Each row was made from one small tree. The marks that hang from a mark follow it in brackets, in alphabetical order. Every link used is in the known rows. Write each row's tree.
Known rows:
Z[L[R S[P]] Q]: [-0.71, -5.04, -1.70,  0.44, -1.14, -0.11,  0.03,  1.71, -7.52, -0.02,
  1.46,  1.93,  4.05, -1.50, -0.56,  1.49,  1.42, -2.10, -0.92,  0.23,
 -0.56, -0.14, -1.44,  0.56,  0.51]
S[L[R] P[E]]: [ 2.58, -0.30, -0.63, -0.45, -1.10,  0.38,  1.08,  0.14, -5.03,  0.71,
  0.36, -1.85,  1.14, -1.67,  0.28,  0.89,  4.05,  0.86,  0.28, -3.72,
  0.18,  0.82,  0.98,  0.40,  1.29]
P[E S]: [ 2.30, -4.05,  0.78, -0.05,  1.22,  0.33, -0.36,  2.70, -2.53, -0.20,
  0.43, -0.28, -0.53, -0.35, -0.65, -0.82, -0.84,  0.22, -0.34, -3.50,
 -0.11,  1.41,  1.10,  1.02, -0.47]
M[E[P[S[L]]]]: [ 3.47, -1.57,  1.40, -3.92, -0.64,  1.14,  0.34,  1.15, -5.03,  0.81,
 -0.57, -0.63, -1.23,  0.70,  0.04,  2.01,  1.09,  0.86, -0.65, -0.47,
 -0.90,  0.93,  2.31, -1.66,  1.14]
P[S]: [ 0.81, -1.89,  0.37, -0.42,  0.49,  0.35, -0.67,  2.20, -1.85,  0.30,
 -0.05,  0.37,  0.72, -0.41, -0.51,  0.14, -0.90, -0.96, -0.10, -1.10,
 -0.49,  0.82,  0.34,  0.35, -0.36]
R[L[S[P] Z]]: [ 1.08, -3.64, -1.36,  0.67, -1.42, -0.69,  0.77,  1.67, -2.20,  0.10,
  0.89,  1.91,  3.85, -1.63,  0.69,  2.61,  2.23, -1.77,  0.47,  2.58,
  0.02,  0.51, -1.32,  3.25,  0.61]
E[P[S[L]]]: [ 2.34, -0.14,  0.83, -2.47, -1.08,  0.93,  1.03,  0.12, -3.78,  1.22,
 -1.22, -1.14, -0.86, -0.14,  0.21,  1.02,  1.58, -0.97, -0.42, -1.88,
 -0.18,  0.42,  2.45, -1.35,  0.14]
E[M P[S]]: [ 1.86, -1.09,  0.30, -2.71,  1.35,  1.07,  0.06,  3.19, -1.62,  0.34,
 -0.91, -0.34, -2.28,  0.89,  0.68, -0.25, -1.01, -1.16, -1.32, -0.70,
  0.00,  1.78,  2.20,  0.77,  0.52]
M[E[P[S]]]: [ 3.00, -3.72,  1.28, -2.90,  0.52,  1.14, -0.77,  2.12, -2.99,  0.24,
  0.27, -0.48, -1.45,  1.49, -0.36,  1.84, -1.25,  0.13, -1.05, -0.68,
 -0.94,  1.44,  1.48, -0.59,  0.91]
P[E[M] S[L[Z]]]: [ 2.70, -0.51,  0.70, -2.88,  0.69,  0.03,  0.33,  3.85, -2.64,  0.84,
 -0.21, -0.09,  0.68, -2.07,  0.05, -1.38,  2.47,  1.50, -0.29,  0.30,
  0.54,  1.30,  1.67,  2.08,  0.83]
Z[L Q]: [-0.84, -4.02,  0.03, -0.86, -0.24,  0.18,  0.07,  1.05, -3.92, -0.90,
 -0.33,  1.42,  1.26,  0.28, -1.03, -0.49, -0.61, -1.44, -0.78,  0.06,
  0.00, -1.96, -0.06, -1.75, -0.42]
Z[L[R S] Q]: [-1.66, -3.86, -1.44, -0.41, -1.31, -0.80, -0.34,  1.17, -5.99,  0.24,
  1.54,  2.25,  2.73, -0.83, -1.24,  0.23,  1.16, -1.70, -0.85,  1.75,
 -0.70, -0.54, -1.38,  1.08, -0.14]
R[L[S Z[Q]]]: [ 0.10, -4.83, -1.19,  0.44, -1.53, -1.25,  0.28,  1.94, -2.11, -0.58,
  1.01,  2.53,  3.21, -0.36, -0.21,  0.50,  0.66, -2.31,  0.06,  6.12,
 -0.07, -1.45, -0.97,  3.25,  0.43]
E[P]: [ 1.00, -0.73,  0.13, -0.98, -0.53,  0.61,  0.39, -1.16, -0.04,  0.33,
 -0.49, -1.48, -2.46,  1.06,  0.56,  0.55,  0.50, -0.61, -0.77, -0.96,
  0.18,  0.13,  1.25, -0.65,  0.34]
P[E[M] S[L[R Z[Q]]]]: [ 2.25, -2.22, -0.56, -2.73, -0.05, -0.35, -0.45,  4.89, -4.66,  0.89,
  0.57, -0.40,  2.46, -1.55, -0.75, -1.99,  2.62,  0.35, -0.65,  1.81,
  0.08,  0.18,  1.33,  3.16,  1.83]
R[L[Z]]: [ 0.51, -2.91, -0.65, -0.91, -1.46, -0.76,  0.20,  0.81,  0.57,  0.05,
  0.06,  1.29,  1.54, -0.26, -0.17,  0.95,  2.03, -1.26,  0.57,  2.84,
  0.22, -0.82, -0.45,  2.14,  0.17]
L[Z]: [-0.25, -0.32, -0.19, -0.52, -0.43, -0.51, -0.68,  0.54,  2.14,  0.73,
  0.60, -0.16,  1.78, -1.04, -0.21,  0.24,  1.37,  0.42,  0.03,  1.88,
  0.31, -0.23, -0.87,  1.34,  0.70]
E[M P[S[L[R]]]]: [ 2.07,  1.36, -0.32, -4.15, -0.53,  0.68,  0.64,  2.07, -4.26,  1.97,
 -0.89, -0.90, -1.08, -0.29,  0.56,  0.36,  2.82, -0.82, -0.91, -0.24,
 -0.36,  1.65,  2.44,  0.83,  0.91]
E[M P[S[L[R Z[Q]]]]]: [ 1.85, -0.81, -0.77, -4.06, -1.15,  0.31, -0.24,  3.82, -3.57,  1.64,
 -0.28, -1.05,  1.47, -0.70, -0.03, -0.36,  2.85, -1.43, -1.27,  3.14,
 -0.07, -0.15,  1.93,  1.74,  2.20]

Which tree is each row?
[ 2.32,  0.80, -1.02, -2.33, -0.47, -0.03,  0.56,  2.31, -2.91,  1.19,
  0.39, -1.11,  2.37, -2.67,  0.66,  0.10,  5.19,  1.91, -0.18, -0.27,
  0.74,  1.26,  0.69,  2.62,  2.51]	S[L[R Z] P[E[M]]]
[ 1.47, -1.58, -1.52, -0.32,  0.44, -0.61, -0.36,  3.64, -2.31,  0.77,
  2.37,  0.22,  2.62, -2.65,  0.67,  0.27,  3.11,  1.27, -0.74,  0.98,
  0.34,  2.96, -0.87,  5.10,  2.07]	L[R S[P[E[M]]] Z]
[ 2.97, -1.43,  1.06, -1.04, -0.02,  0.40,  0.77,  1.53, -4.38,  0.40,
 -0.22, -0.68, -0.08, -1.01, -0.35, -0.73,  1.44,  0.96,  0.15, -3.10,
 -0.06,  0.79,  2.04, -0.10, -0.24]	P[E S[L]]
[ 3.21, -1.00,  0.51, -4.34, -1.44,  0.76, -0.22,  1.32, -5.85,  1.86,
  0.24, -0.91, -0.49,  0.43, -0.42,  2.36,  2.77,  0.55, -0.58, -0.14,
 -1.25,  1.24,  1.71, -0.40,  1.50]	M[E[P[S[L[R]]]]]
[ 0.13, -0.92, -1.72,  1.08, -0.83, -0.24, -0.06,  0.48, -3.52,  0.90,
  1.67,  0.52,  2.94, -1.56,  0.40,  1.96,  2.06, -0.57, -0.10, -0.04,
 -0.67,  1.92, -1.31,  2.51,  1.01]	L[R S[P]]
[ 2.22, -0.15, -0.20, -3.26, -0.09, -0.38, -0.26,  3.99, -3.11,  1.64,
  0.62, -0.21,  1.56, -2.45, -0.33, -1.09,  4.13,  1.51, -0.24,  0.11,
  0.13,  1.90,  1.10,  3.41,  1.32]	P[E[M] S[L[R Z]]]
[ 1.54, -3.85, -1.77,  0.12,  0.65, -0.55, -0.49,  4.80, -3.71, -0.02,
  2.25,  0.19,  3.56, -1.82,  0.32, -0.63,  1.46,  0.21, -1.26,  2.46,
  0.25,  1.39, -0.58,  4.88,  2.76]	L[R S[P[E[M]]] Z[Q]]
[-0.34, -2.86, -0.46,  0.27, -0.51,  0.20,  0.81,  0.43, -5.38, -0.07,
  0.72,  2.16,  2.42, -1.88,  0.17,  2.05,  1.20, -0.89, -0.51, -1.81,
 -0.10,  0.85, -0.98, -0.37, -0.36]	Z[L[S[P]]]
[ 1.98, -2.41, -0.53, -2.73, -2.40,  0.03, -0.54,  1.89, -3.56,  1.91,
  0.18, -1.56,  2.84, -0.66, -0.74,  0.65,  3.39, -1.71, -0.82,  1.62,
 -0.43, -0.88,  1.25,  0.92,  1.69]	E[P[S[L[R Z[Q]]]]]
[ 0.74, -7.07, -1.20,  0.72, -0.46, -0.08,  0.23,  2.24, -8.69, -0.58,
  1.85,  1.09,  2.70, -1.40, -0.79,  0.50,  1.30, -0.94, -1.11, -2.17,
 -0.21,  0.35, -0.58,  1.11,  0.59]	Z[L[R S[P[E]]] Q]
[ 1.04, -3.26, -0.17, -0.54,  1.42,  0.40,  1.28,  3.05, -6.25, -0.87,
  0.67,  2.18,  0.23, -1.68,  0.62,  0.03,  0.95,  0.78, -1.19, -2.57,
  0.56,  2.14,  0.32,  1.07,  0.01]	Z[L[S[P[E[M]]]]]
[ 2.99,  1.19,  0.16, -1.24,  0.83,  0.81,  2.02,  1.86, -4.35, -0.53,
 -0.90, -0.64, -0.36, -1.35,  1.26, -0.37,  1.96,  1.84, -0.24, -2.20,
  0.91,  1.04,  2.25, -0.18,  1.28]	S[L P[E[M]]]
[ 2.97,  0.08,  0.79, -2.24,  1.26,  0.62,  1.05,  3.28, -4.57,  0.09,
 -0.79,  0.09, -0.92, -0.99,  0.19, -1.42,  0.94,  1.32, -0.33, -1.85,
  0.29,  1.50,  2.63,  0.81,  0.22]	P[E[M] S[L]]
[-0.09, -1.04, -1.74,  0.62, -1.43, -0.80, -0.82,  0.93, -1.41,  1.50,
  2.21,  0.29,  4.73, -2.73,  0.22,  2.11,  3.40, -0.01, -0.04,  1.79,
 -0.34,  1.69, -2.22,  3.64,  1.77]	L[R S[P] Z]
[ 0.87,  0.40, -0.53, -2.36, -2.06, -0.58, -0.84,  1.59, -2.19,  2.37,
  0.66, -0.24,  4.07, -2.45, -0.91,  0.86,  4.59,  0.14,  0.41,  0.89,
 -0.61,  0.54, -0.26,  2.12,  0.87]	P[S[L[R Z]]]
[ 3.02, -3.44,  0.12, -4.38, -1.93,  0.31, -1.10,  2.80, -5.19,  1.65,
  0.78, -1.10,  2.22,  0.10, -0.94,  1.73,  2.62,  0.08, -0.97,  3.38,
 -0.97, -0.51,  1.20,  0.63,  2.81]	M[E[P[S[L[R Z[Q]]]]]]
[ 3.19, -1.62,  1.50, -4.31, -1.23,  0.60, -0.30,  1.67, -2.96,  1.60,
  0.05, -0.83,  0.92, -0.30, -0.10,  2.15,  2.63,  1.33, -0.62,  1.70,
 -0.54,  0.77,  1.42, -0.30,  1.77]	M[E[P[S[L[Z]]]]]
[ 1.77, -3.21, -1.23,  1.54, -0.22, -0.27,  0.15,  1.16, -4.66,  0.33,
  2.22, -0.23,  1.63, -1.66,  0.28,  1.06,  2.13,  0.43, -0.24, -2.01,
 -0.29,  2.41, -0.64,  2.96,  0.95]	L[R S[P[E]]]
[ 2.45, -1.51, -1.15, -1.80, -0.26,  0.03,  0.48,  3.74, -4.23,  0.31,
  0.51, -1.36,  3.28, -1.87,  0.26, -0.81,  3.64,  0.88, -0.58,  1.30,
  0.69, -0.25,  1.12,  2.22,  3.04]	S[L[R Z[Q]] P[E[M]]]
[ 0.10, -3.30, -1.96,  1.10, -1.26, -0.73, -0.94,  2.43, -2.85,  0.75,
  2.28,  0.38,  5.73, -2.05, -0.16,  1.30,  1.76, -1.46, -0.45,  3.56,
 -0.39,  0.13, -1.99,  3.32,  2.24]	L[R S[P] Z[Q]]
[ 1.19, -6.93, -0.23,  1.22,  0.27,  0.27,  0.88,  2.18, -7.89, -1.46,
  1.14,  1.47,  1.96, -1.12, -0.40,  0.19, -0.18, -0.77, -1.09, -2.31,
  0.24, -0.20, -0.07,  0.00,  0.27]	Z[L[S[P[E]]] Q]
[ 1.86,  1.24, -0.49, -4.65, -1.10,  0.19, -0.17,  2.63, -2.21,  2.56,
 -0.29, -0.88,  0.70, -1.39,  0.39,  0.45,  4.37, -0.24, -0.79,  1.49,
  0.01,  1.56,  1.58,  2.20,  1.57]	E[M P[S[L[R Z]]]]
[ 1.25,  0.91, -0.07, -0.82, -1.62,  0.08,  0.77,  0.05, -1.34,  0.95,
 -0.25, -0.89,  3.95, -2.52,  0.65,  1.77,  3.94,  0.55,  0.50,  0.27,
  0.51, -0.47,  0.13, -0.10,  1.71]	S[L[Z] P]
[-1.39, -3.60, -1.01, -1.32, -1.19, -0.18, -0.42,  1.03, -4.94,  0.00,
  0.65,  1.06,  1.67, -0.02, -1.43, -0.30,  1.21, -1.66, -0.81,  0.19,
 -0.36, -1.58, -0.62, -0.39,  0.05]	Z[L[R] Q]
[ 1.39, -3.35, -1.38,  0.98, -0.89, -0.87, -0.63,  1.58, -2.34,  1.13,
  2.80, -0.41,  3.76, -2.89,  0.02,  1.28,  3.47,  0.91, -0.23, -0.56,
  0.03,  2.21, -1.52,  4.18,  1.62]	L[R S[P[E]] Z]
[ 2.38, -3.70, -0.37, -1.38, -1.34, -0.47, -0.65,  3.18, -4.69,  1.07,
  1.11, -1.00,  3.46, -1.68, -1.39, -0.97,  3.12, -0.06, -0.27,  0.34,
 -0.26, -0.51,  0.74,  2.38,  1.36]	P[E S[L[R Z[Q]]]]
[ 2.47, -1.44,  0.06, -0.29,  2.02,  0.81,  0.85,  3.02, -2.39, -1.04,
 -0.13, -0.53, -0.80, -0.57,  1.05, -0.66, -0.41,  0.94, -0.68, -2.65,
  0.80,  1.73,  1.40,  1.14,  1.34]	S[P[E[M]]]
[ 2.06, -3.30, -0.28,  1.94,  0.57,  0.10,  0.75,  0.97, -3.82, -0.63,
  1.32, -0.05,  0.98, -1.40,  0.63,  0.69,  0.34,  0.68, -0.35, -2.66,
  0.18,  2.01, -0.03,  1.54,  0.58]	L[S[P[E]]]
[ 0.80, -5.16, -1.36, -0.61,  0.70,  0.15,  0.52,  4.14, -8.63, -0.83,
  1.50,  1.85,  1.63, -1.35, -0.18, -0.53,  0.85, -0.55, -1.58, -0.87,
  0.11,  1.05, -0.02,  1.80,  1.06]	Z[L[R S[P[E[M]]]] Q]
